Known rows, with every way that one mark hangs from another
{q_954 {q_216 {q_648 q_189 {q_490 q_230 {q_882 q_749}}}}}: [ 2.05 -1.39 -2.38  3.99 -0.98  1.42 -3.79  6.81  1.88 -0.90  3.10  1.50
 -0.80  1.90  4.87  4.49 -1.65  0.10 -3.03 -0.74]
{q_648 q_189 {q_490 {q_230 q_52} q_882}}: [ 2.15 -3.38 -1.94  2.26 -2.10 -0.21 -4.29  4.60 -0.20 -1.53  1.33  2.02
  0.79  2.87  2.79  1.08 -2.03  2.81 -3.04 -1.21]
{q_417 {q_882 q_490}}: [ 2.41 -1.49 -0.80 -0.15  0.50 -0.99 -0.82  0.65  0.63  1.34 -0.62  1.16
 -1.01  0.54  0.16  2.50 -2.04 -1.45 -4.24 -0.44]
{q_954 {q_216 {q_648 q_189 {q_490 {q_230 q_52} {q_882 q_749}}}}}: [ 2.15 -2.50 -1.76  4.22 -1.44  1.61 -4.91  7.49  2.39 -0.61  2.70  1.98
 -1.23  1.71  2.36  3.54 -1.77  0.47 -3.08 -0.32]
{q_490 {q_230 q_52} {q_648 q_189} {q_882 q_749}}: [ 2.38 -3.99 -2.15  0.94  0.38 -0.23 -3.97  6.00 -0.34 -2.41  2.85  3.22
  1.69  2.37 -0.44  2.26 -7.33  2.60 -2.67 -1.98]
{q_189 {q_648 {q_490 {q_230 q_52} q_882}}}: [ 2.35 -0.21 -0.99  2.24 -0.51 -0.35 -2.87  5.70 -0.66 -0.56  2.58  3.29
  1.79  2.80  0.51 -0.21 -5.67  3.06 -2.02 -1.32]
{q_954 q_216}: [ 0.17 -1.08 -0.14 -0.30 -0.50  2.00  0.43  3.27  1.75  0.12  0.58 -0.63
 -0.77  0.85  0.34  0.08  1.08 -2.11  0.46  0.33]
{q_882 {q_490 q_230} q_749}: [ 2.54  1.00 -1.16 -0.48  2.24  0.81 -1.00  3.82 -0.37  0.59  1.51  1.38
 -0.65 -2.17  0.46  5.06 -0.13  0.36 -1.64 -1.60]
{q_648 q_189 {q_490 q_230}}: [ 1.21 -1.34 -1.55  1.67 -2.12 -0.42 -2.42  3.24 -0.43 -1.24  1.01  0.76
  0.53  1.36  5.41  2.96  1.02  2.32 -2.06 -0.95]
{q_216 {q_648 q_189 {q_490 {q_230 q_52} q_882}}}: [ 3.14 -1.89 -1.84  5.06 -1.66 -0.57 -5.84  3.52  0.46 -1.03  1.80  2.45
  0.01  1.84  2.85  1.58 -3.21  2.73 -2.58 -0.55]
{q_417 {q_882 {q_490 {q_230 q_52} {q_648 q_189}} q_749}}: [ 3.45 -4.02 -1.51  0.30  0.57 -1.12 -3.30  5.25  0.72  0.09  1.20  3.21
 -0.55  0.59 -0.47  5.38 -5.30  0.53 -5.75 -1.38]
{q_648 q_189 {q_490 {q_230 q_52} {q_882 q_749}}}: [ 1.29 -3.13 -1.84  2.11 -1.56 -0.19 -4.23  5.69 -0.06 -1.36  1.97  2.30
  0.31  2.01  2.38  3.46 -2.00  2.88 -4.27 -1.32]
{q_103 {q_417 {q_882 {q_490 {q_648 q_189}}}}}: [ 2.96 -2.90 -2.71  0.95 -1.13 -1.11 -3.03  0.86  0.28  1.94  0.12  2.26
 -0.21  0.92  1.66  3.23 -3.94  0.06 -6.33 -1.14]
{q_216 {q_648 q_490} q_954}: [ 2.24  2.94 -1.24  4.70 -0.81 -1.50 -5.20  0.63 -0.23  1.36  1.73  1.96
 -1.84 -0.52  1.82  1.69  0.59  0.69 -1.18  0.53]
{q_189 {q_648 q_490}}: [ 0.56  2.11  0.06  1.94 -0.99 -0.39 -0.88  2.32 -0.65  0.36  1.68  1.55
  0.62  1.16  2.09  1.26 -2.55  2.28 -2.27 -0.43]
{q_189 {q_648 {q_490 {q_230 q_52} {q_882 q_749}}}}: [ 1.53  0.07 -0.96  2.01  0.08 -0.26 -2.88  6.61 -0.52 -0.28  3.14  3.50
  1.35  1.97  0.24  1.95 -5.69  3.15 -3.24 -1.41]
{q_882 q_490}: [ 2.73  0.95 -0.53 -0.10  0.74  0.86 -0.88  0.11 -0.39  0.87 -0.05  0.34
 -0.91 -1.32  0.19  1.96  0.26  0.00 -1.49 -0.66]
{q_417 {q_882 {q_490 {q_230 q_52} q_648} q_749}}: [ 3.30 -2.77 -1.56 -0.25  1.27 -1.01 -2.69  5.84  0.80  0.96  1.01  3.35
 -0.32  0.06 -2.33  4.08 -5.32 -0.03 -4.42 -1.54]
{q_230 q_52 {q_490 {q_648 q_189}}}: [ 1.74 -3.20 -0.02  2.50 -2.10  0.17 -4.56  3.43  0.79 -0.51 -0.25  2.44
 -0.76  1.19  0.18 -0.77 -2.33  4.39 -1.52  0.65]

Rows
[ 1.50 -2.08 -1.93  2.37 -0.47 -0.03 -3.90  4.19 -0.05 -1.18  1.71  2.58
  0.55  2.35  3.62  2.17 -5.17  3.91 -3.63 -0.87] | {q_230 {q_490 {q_648 q_189} {q_882 q_749}}}
[ 1.49  1.89 -0.62  1.70 -0.43 -0.48 -1.10  4.52 -0.86 -0.22  2.31  2.14
  1.45  1.41  2.84  1.51 -2.95  2.55 -1.05 -1.05] | {q_189 {q_648 {q_490 q_230}}}
[ 3.27 -2.97 -2.25  0.40  0.57 -0.13 -3.16  5.62 -0.40 -1.64  2.00  3.04
  2.48  2.70 -2.27 -1.99 -7.50  1.75  0.29 -1.98] | {q_490 {q_230 q_52} q_648 q_882}
[ 2.50 -4.05 -1.13  2.77 -1.84  0.08 -5.45  4.03  0.50 -1.10  0.49  3.07
  0.21  2.97  0.50 -1.57 -5.30  4.43 -2.47 -0.18] | {q_230 q_52 {q_490 {q_648 q_189} q_882}}
[ 1.94  0.04 -2.48  3.38 -0.30  1.53 -3.16  7.58  1.93  0.12  2.94  1.70
 -0.51  1.30  2.89  3.05 -1.64 -0.55 -1.49 -0.86] | {q_954 {q_216 {q_648 {q_490 q_230 {q_882 q_749}}}}}
[ 4.64  0.43 -2.13 -0.25  1.30  0.61 -1.83  3.84 -0.87 -0.22  1.47  1.85
  0.97 -0.47  0.72  1.96 -3.31  1.04 -0.07 -2.26] | {q_882 {q_490 q_230 q_648}}
[ 0.93 -0.73 -2.13  0.16  1.02 -0.08 -1.72  3.29 -0.62 -0.99  2.46  2.12
  1.65  1.58 -0.33  1.45 -6.83  1.23 -2.51 -1.97] | {q_490 q_648 {q_882 q_749}}
[ 2.54 -3.47 -0.95  0.83 -0.76 -0.22 -3.09  4.20 -0.14 -1.98  1.38  2.15
  1.17  1.32 -0.29  0.49 -4.07  2.37 -0.10 -0.97] | {q_490 {q_230 q_52} {q_648 q_189}}
[ 2.18  2.48 -2.18  4.77  0.10 -1.41 -5.88  2.11 -0.44  0.97  3.03  2.76
 -1.39  0.34  1.80  3.16 -2.00  0.99 -3.20 -0.27] | {q_216 {q_648 {q_490 {q_882 q_749}}} q_954}
[ 2.49  0.89 -0.39  4.42 -0.02 -1.43 -4.63 -1.85 -0.30 -0.04  1.74  1.42
 -2.00 -0.11  2.19  2.57 -0.59  0.37 -1.26  1.04] | {q_216 {q_648 q_189} q_954}
[ 2.87 -3.97 -2.56  0.78 -0.38 -0.94 -4.15  4.45  0.78  1.96  0.92  3.66
 -0.52  0.01 -0.62  4.92 -4.30  0.75 -6.54 -1.32] | {q_103 {q_417 {q_882 {q_490 {q_230 q_52} {q_648 q_189}} q_749}}}
[ 3.45 -0.10 -1.24  5.43 -1.43 -1.49 -7.23  2.57  0.02  0.02  2.14  2.80
 -1.69  0.24  2.23  2.66  0.23  2.05 -1.54  0.57] | {q_216 {q_648 q_189 {q_490 {q_230 q_52}}} q_954}
[ 3.80 -1.75 -1.26  0.35  0.91  0.77 -3.74  5.15 -0.32 -0.61  1.89  2.53
 -0.47 -1.23 -0.55  5.16 -3.33  2.24 -3.16 -1.81] | {q_882 {q_490 {q_230 q_52} {q_648 q_189}} q_749}
[ 2.72 -0.27 -2.61  3.56 -0.93  1.43 -3.13  6.74  1.84 -0.09  2.40  1.38
 -0.05  2.11  3.23  0.92 -1.76 -0.65 -0.42 -0.78] | {q_954 {q_216 {q_648 {q_490 q_230 q_882}}}}
[ 2.17 -2.71 -1.31  0.41  0.68  0.01 -2.40  4.22  0.04 -1.09  1.09  2.03
  1.40  2.10 -2.00 -1.72 -4.00  0.87  0.40 -1.12] | {q_490 {q_230 q_52} q_882}
[ 1.42 -2.37 -1.13  1.97 -0.36  0.28 -4.77  5.85  0.73 -0.07  1.02  3.65
  0.07  1.50 -1.81 -0.60 -5.37  3.87 -2.35 -0.34] | {q_230 q_52 {q_490 q_648 {q_882 q_749}}}
[ 3.33 -2.91 -3.01  0.88  0.15 -0.53 -2.62  3.99 -1.14 -2.92  2.65  2.21
  2.82  3.60  3.16  0.83 -7.33  1.98 -1.12 -2.44] | {q_490 q_230 {q_648 q_189} q_882}
[ 2.70 -0.32 -0.42 -0.30  1.82  1.03 -2.20  4.55  0.18  0.79  0.94  1.97
 -1.21 -2.40 -2.42  3.96 -0.13  0.80 -1.74 -1.07] | {q_882 {q_490 {q_230 q_52}} q_749}
[ 4.98 -2.12 -1.33  0.60  0.07  0.65 -3.70  3.78 -0.50 -0.87  1.15  2.20
  0.13 -0.10 -0.12  2.27 -3.36  2.22 -1.56 -1.62] | {q_882 {q_490 {q_230 q_52} {q_648 q_189}}}
[ 2.42  1.38 -1.15  5.38 -1.70 -1.57 -5.98 -0.28 -0.38  0.36  1.91  1.68
 -2.05  0.11  4.03  3.33  0.66  1.45 -2.65  0.79] | {q_216 {q_648 q_189 q_490} q_954}
[ 4.27 -0.71 -2.25  5.76 -1.13 -1.52 -7.75  3.16 -0.39 -0.51  2.78  3.44
 -0.93  1.79  2.42  1.89 -2.53  2.13 -2.46 -0.21] | {q_216 {q_648 q_189 {q_490 {q_230 q_52} q_882}} q_954}
[ 3.38 -0.44 -2.15  5.51 -0.48 -1.43 -7.85  4.14 -0.20 -0.32  3.38  3.70
 -1.39  0.99  2.14  4.03 -2.48  2.25 -3.65 -0.38] | {q_216 {q_648 q_189 {q_490 {q_230 q_52} {q_882 q_749}}} q_954}
